Each row was made from one walk, in order. Every step used is in the known rows, and no mark comes twice. Write each row's walk.
Known rows:
fefun/godem: [  1  14 -25  24  18 -24  17  -9   8   3  11  -6   0 -10 -27   5   8   5
   3  -1  11   0  -6   6   7  14  11  -2  -7   7 -18   3  24   3 -12  11
 -14]
vobigo/risu/dutet/mumidiz: [-10 -10  -4  25   1  -3  27  41  -3   1  24   6  13  18  14  -7   5  12
  -2  21 -10 -13  17   9 -18   8   1  28  -6   6  10  30  19  -6 -18  37
 -13]
losu/fefun/godem/lale/mumidiz/sakab: [  3  -7   6 -10   4  21  19  13  22   8 -20 -13 -10  -3 -16  -2   4  -5
  33  10  33  23 -30  24   4 -28  -9  15  29  -4   1 -28  -2   3  16 -10
 -18]
dutet/mumidiz/lale/godem/fefun/narud/sozu: [-24   8  21 -46 -20 -21  10  32 -13  32 -15  22 -40 -30   6  -5   1   2
  -8 -28 -10  16 -18  -6  15 -17  37 -15  -1  11   0 -14  -2   7  25 -25
  16]
godem/fefun/narud/sozu/risu: [-17  -6  19 -15  -7   5 -33  16   1 -16   8  23 -42  10  18 -13  -4   7
   3 -13 -13   1 -22 -23  11  12   3  -8  -9  25   0   1 -11 -15   1   1
   1]
losu/fefun/narud/sozu: [-18  18  12 -35  19 -28 -32  11  -3  10   3  20 -10   2   8  -6 -15 -11
  13 -29   5   1   3 -14   7 -13   5   2   6   1   6  10 -16  -7  12  28
  12]
narud/fefun/godem/lale/mumidiz/dutet: [  1 -19 -10   2 -15  14  10  -8   4   6 -22 -32  -4  16 -33   3  -4 -17
 -19 -10  13   2  24  10  10 -12 -43   3 -11 -30 -17 -28 -15  20  17 -48
   9]
dutet/mumidiz/lale: [ -5   9 -11   7  13   4  18  17  -4 -12 -17  12   5   2  24  10  16   7
 -15   2  -4  15  17  18   1  24  48   9  -6   3  11  -6  26  -9  -2   1
   1]
fefun/godem/lale/mumidiz/dutet/risu: [  6 -15 -22  27  -5  10  17 -46  -2  10 -12 -14 -18  16 -29  -2  11   4
  -2  13  -4   8  10  20   2  -2 -31  -6  -3 -13  -7 -18 -10 -13  -3 -39
  -6]
fefun/narud/sozu/risu: [-11  10   8  -3   8   5 -40  13   1 -25  13  30 -21  12  14  -4  -4  -4
   6 -13 -13  -6  -8 -21  13  21   4 -10  -5  24 -11  10 -16 -18  -5  22
   1]
sozu/narud/fefun/godem/lale/mumidiz: [  8  -7   5   8 -15  -6  -1  -2  24  18  -7  -4  14 -23 -28   2  -1 -19
  -8 -29  19  14  -6 -13  12   0 -26   1  -1 -17  -9 -10 -38  19   9 -24
  -2]
dutet/risu: [ 10  10 -13  18  31   0 -10 -58  -1 -14   8  17 -10   7  11  -3  11  14
  12  26  -9  -8  14  17 -12  22  15   1  -7   4  12  14  17 -40 -25  15
 -14]
dutet/mumidiz/lale/godem/fefun: [ -6   5   3 -29 -22  12  47  20  -1  10 -15  -2 -42 -19   9  -2  14  15
 -11  -6   6  24  -9  11   0  -9  50   3  -4   2  14 -21  36   8  12 -35
   6]
fefun/narud/sozu/risu/vobigo: [ -8  32  27   1   8   4 -40  14 -13 -21   9  22 -13   1  15   0 -14  -2
   1 -11 -20 -36   1 -30   7  17   9  -5   3  25  -2  -9 -11 -10 -11  34
  -3]
godem/fefun/narud: [-28 -10   9   0  -5   0 -20  -6   9  14  -5  22 -15  -6  15   1   7  17
  -8  -2 -11   6 -22  -1  -5   0  -4  -3 -13  19   0  13 -13  -3   3 -14
   8]
sozu/risu/dutet/mumidiz/lale: [  3  -5  -5  14   6  28   7  28  -5 -29   3   1   5  12  32   7   3   5
  -4  17 -12   6  10   8  -5  29  43  13   3  -4   6   5  17  -8  -4  24
   2]
lale/godem/fefun: [ -6   3   7 -30 -19   9  28  -6   9   4   2  -4 -41 -15   1  -6   8  14
  -2  -2   9   7 -13   3  -2 -13  19  -1  -8  10  10  -3  28   6   1 -20
   2]
sozu/risu/vobigo: [  4  31  12  20  13  30 -15   3  -4 -42  12   7  -3  13  22   4  -4  11
  -3   9  -7 -33  13 -12  -8  28  16   7   3  21  10 -11  18 -12 -23  32
  -6]
losu/fefun/godem/lale: [ 13   4 -18   4   5 -14  -2   9   7  22   3 -16  -2  -2 -19 -11   1  -3
   6   2  24   3 -13  15   0 -10 -13   7   4 -15  10 -12  25  17   4  -3
 -12]
risu/vobigo: [ -4  32  12  15  19   6  -6 -14  -7 -13   3   2  13  -3  16  10  -3  11
 -11   8  -6 -31  18  -5 -12  16  12   9   0  15  11  -7  21  -3 -17  30
  -7]
sozu/narud/fefun/godem/lale/mumidiz/dutet: [ -4 -14 -16   2 -17   6   5  -4   6  12 -16 -22   9   4 -31   7 -13 -23
 -20 -38  24   2   7 -12  11  -7 -50   3  -6 -29 -12 -28 -38  21  11 -52
  15]
godem/fefun/narud/sozu: [-30  -7  24 -25  -3 -30 -26  -1  -3  21  -2  19 -29  -8  15  -6  -6   6
  -5 -16 -13   1 -17 -12  11  -7  -2  -8 -12  19   2   3 -12  -5  12  -5
   5]
fefun/godem/lale/mumidiz: [  0  -8   7  26 -15   0  19  -1  28  15  -7 -13  -7 -10 -17   2  14  -2
  -9   4   7  22  -4  12  12  -3 -18  -4   3   9  -8  -3 -22  16   4 -15
 -11]
risu/dutet: [ -4  -9   2   7   9   5  -5 -18   3  -8  18  -9  19  10  21   6 -12   4
  -1  22  -8 -12  11  10 -11   8   2  12  -4   2  -1  34  10   2 -12  45
  -1]
losu/fefun/godem/lale/mumidiz: [  7  -3   9   5 -13   0  18  10  28  13  -7 -20  -8  -6 -23  -6   9  -7
   5  -6  23  26  -4  13   8 -19 -14  11  13  -3   6 -11 -17  18  15  -4
  -4]
vobigo/risu/dutet: [ 17 -18  -4  22  11  -5  -7  14   5  -3  32  -9  14  19   9  -5 -10   9
  14  32  -6 -23   9  15 -13   7  -4  18 -10   1   4  38  14  -6 -23  41
  -5]
vobigo/risu/sozu/narud/fefun/godem: [ 45  10 -27  13  17 -55  -9  26  -2   6  21   1  52 -17 -42   0  -3 -13
  20 -21  20 -16 -10 -22   3  -1   1 -11  -5 -25 -12  10   8   6 -12   1
  -2]
narud/fefun/godem/lale/mumidiz: [ 13 -10  13   3 -15   3   4  -3  27  11 -14 -14   1 -13 -27   1   9 -11
 -10  -4  10  13   9   8   9  -3 -20  -1  -2 -17 -12 -14 -17  18  13 -22
  -6]

Which walk is each row?
[ 35   1 -21   3   0 -30 -25   2  -7  19   0  -4  55 -23 -22   1  -2 -20
  -4 -11  11 -10 -16 -15  -6  -5 -21 -20   0 -28  -8  -5   4  21   5 -16
  -2]	risu/sozu/narud/fefun/godem/lale
[ -7 -14  21  14 -17  24   3 -11  26  -3  -9  -2  -2   3  14  -2  12  -2
 -17  11  -2  20  14  16   4   5 -19   6   3  15   7   4 -28   5   5  -8
  -2]	godem/lale/mumidiz
[ 14  -4 -25  12  20  -4  -5 -44 -30 -21   1  -4  34  25  12   5   5   5
   7  29 -21 -10  26   9 -18  -4   1 -19   5  -5   3  18  14 -27 -14   5
   7]	mumidiz/dutet/risu/sozu
[ -4  -2 -32  13  26  11  -2 -59 -19 -13  -2   4 -12  30   2   1   2  11
   2  17  -8 -11  26  16  -9  12  -6   3 -11  -9   2  -2  16 -36 -21 -11
  -1]	mumidiz/dutet/risu
[  3  -8   3  16   8  32 -13  -4   5 -39  28  -5   5  23  26   0  -8   5
  10  25  -7 -15   4  -3  -9  24   5  11   0   6  -1  28   4 -10 -16  45
  -3]	sozu/risu/dutet
[-31  -4   0   9  -2   7  28  11  -7  -4  10  10  18   7  24   6   1   7
 -14  13 -11  -6  23   3 -16   9   8  24   2   7   7  27  14   1  -7  37
  -9]	risu/dutet/mumidiz
[ 53  -4 -22  14  -1 -41 -27  28  -3  21  10  -6  50 -13 -32  -8  -1 -13
  11  -5  13 -18 -19  -9  -7  -8 -28 -15  -5 -29  -4   1   6  19  -1 -19
  -2]	vobigo/risu/sozu/narud/fefun/godem/lale
[ 14   1   5 -32 -11   8  20  -2   4   3  -9 -12 -39 -18   5  -1   9  13
   2   4   9  17 -18  15   0  -6  46  -8  -6  -1  11 -17  31   7   6 -30
  15]	mumidiz/lale/godem/fefun
[  5  12 -15  12  12 -21 -12  -3  -5 -14  12  17  64 -11  21  13  -4  -9
   1 -16   2   5  -5 -27 -10  12   3 -10   9   9  11  32 -15   0 -11  24
   9]	risu/sozu/narud
[ -7 -10   9 -32 -26  13  45  21  -4  17  -6 -15 -29 -17  14  -3   4  14
  -5   8  -1  14 -11  11  -7 -15  45   8   1  -5  13  -5  28  15  15 -16
   9]	risu/dutet/mumidiz/lale/godem/fefun
[  8  -2 -21  22   2 -11   0  -7   3  21   0  -8   2  -5 -16  -2   8   1
  -7  11   6   0 -14  18   1   4 -14  -7  -7   2  -7  -5  24  15  -4 -12
 -17]	fefun/godem/lale
[  3  31  26  -2  12   6 -20   7 -10 -32  12   5 -16   9  19  -5 -11   0
  -1  -2 -13 -38  13 -19   6  20  14   4   2  21   7 -16  17 -10 -14  38
  -8]	narud/sozu/risu/vobigo
[ 13 -19  -5  12  -7  14  -2 -39 -19 -10 -11 -12  29  25  10  -1  13  -1
   0  35 -25   5  28  14 -13 -14 -22 -20  12  -5   8   6 -17 -17   3 -14
   7]	godem/lale/mumidiz/dutet/risu/sozu
[ -7   4  21 -49 -11 -22 -14   8  -5  28 -13   8 -41 -28   4  -2  -4   0
   1 -24  -6  13 -26  -3  20 -14  34 -21  -3   8  -4 -10  -5   7  22 -22
  21]	mumidiz/lale/godem/fefun/narud/sozu
[-13 -15 -15  22 -17  13  27  -4   7   9 -15 -29  -6  17 -24   5   0  -8
 -22  -4   8  11  15  16  10  -8 -40   2  -5  -4 -11 -22 -18  18  10 -39
   7]	fefun/godem/lale/mumidiz/dutet
[-11  -6  18  -5   3   5 -40   7  -1 -18  27  11  -2  12  20  -2 -21  -7
  11   5 -22 -16  -8 -18   4  11  -1  -2   2  10 -11  29 -22  -6  -2  47
   4]	fefun/narud/sozu/risu/dutet
[  2  15  -3 -20  -6  15  42  20  -7  -1   0  -4  -2 -22   7   9   2   1
  -4   4   2   9   8  13  -6  -2  55   2  10 -11   0   6  23  12   2  10
  10]	risu/dutet/mumidiz/lale/godem
[-31   6  -8  -1  22  27  29  17  -8 -12 -19  28  -1   6  20  11  10  10
   8  14   8   5  -2  16 -11   1  13  25   8  14   0  -7  30 -21  -6   7
 -27]	dutet/mumidiz/sakab
[-13  17  37 -12  -7   4 -34  16 -11 -10   5  15 -32   0  19  -8 -11   9
  -4 -10 -18 -32 -12 -33   6   6   4  -2   1  27   6 -20  -5  -9   0  12
   2]	godem/fefun/narud/sozu/risu/vobigo
[-25   7  23 -47 -14 -21  -7   4  -4  29  -1  18 -40 -23  -3  -9  -5   2
   0 -25 -10   4 -21 -12  15 -23   9 -15  -4  16  -6   1  -8   7  15 -11
  11]	lale/godem/fefun/narud/sozu
[ -9  -9  30 -34 -27  12 -14  18  -3   0  24   2 -37  -2   6 -12 -19   2
  12  -1 -15  -9 -29 -21   3 -16   5  -8   5  12  -9  16 -14   6  10  17
   9]	lale/godem/fefun/narud/sozu/risu/dutet
[  9 -10  -5  14   6   7  10 -41 -14 -24  -4  -8  30  24   3   6  12   3
   8  25 -20   8  36   5  -8 -10  -3 -14  12  -3   0  14 -15 -27  -5   2
   9]	lale/mumidiz/dutet/risu/sozu
[  8 -12 -13  19  -5   1  -9 -32 -12   1  -5   2  46   7  10   5   2 -10
  -4  -3 -12   9   7 -14 -12  -4 -34 -13  14  -5  11   7 -46  -9  -1 -20
  15]	godem/lale/mumidiz/dutet/risu/sozu/narud
[ 22  -1 -14  -2   3 -10 -17 -10   3  21  -3  -9   7  -9 -28  -5   1  -9
  -7   6  17 -14  -5  11   0   3 -20  -6 -14 -28 -10 -15  24  17   4 -22
 -13]	narud/fefun/godem/lale
[  7  14 -10 -14  23  -6 -31 -18   7 -14   1  17  28 -14   2   8 -12 -14
  -6 -31  22 -15   9 -24  -3  22  -4   9 -14 -28   5   7  -9  -6  -9   3
   7]	sozu/narud/fefun
[-38  -6  18 -16   7  26  -2  37 -15  -9  -4  33  -6   9  24   7 -10   2
  22   8 -11  -6 -25  -5  -6  -5   4  16  19  16 -15   5  -7 -18   6  31
 -18]	fefun/narud/sozu/risu/dutet/mumidiz/sakab
[-10 -12 -14   0 -16  12  22  11   6   8 -17 -36 -13  24 -30  -2  -4  -8
  -7 -15  25  16  13  10   8 -24 -39  13   6 -19   1 -29 -16  20  17 -32
  11]	losu/fefun/godem/lale/mumidiz/dutet
[ 21 -18 -16  25  -7  -7  12 -33 -16   2  -7 -21  27  13 -22   1  13   0
   3  25 -16   9   9  12  -4 -19 -20 -26  11 -10  -9  -1  -8  -8   1 -22
   0]	fefun/godem/lale/mumidiz/dutet/risu/sozu
[  7  22 -22   2  24 -28  17   8   8   4   9 -14  -5  -3 -29  -3  -1   0
  21 -14  29   5  -5   5   6  -6  17   9   2 -11  -1  -4  29   6  -3  19
  -8]	losu/fefun/godem
[ 24  -7  10   6 -17 -18   0   7  14  11  -5 -10  46 -26 -24   4   2 -21
  -5 -18  12  14  -5 -18   7 -10 -22 -13  12 -17  -8   0 -38  22  15 -17
   3]	risu/sozu/narud/fefun/godem/lale/mumidiz
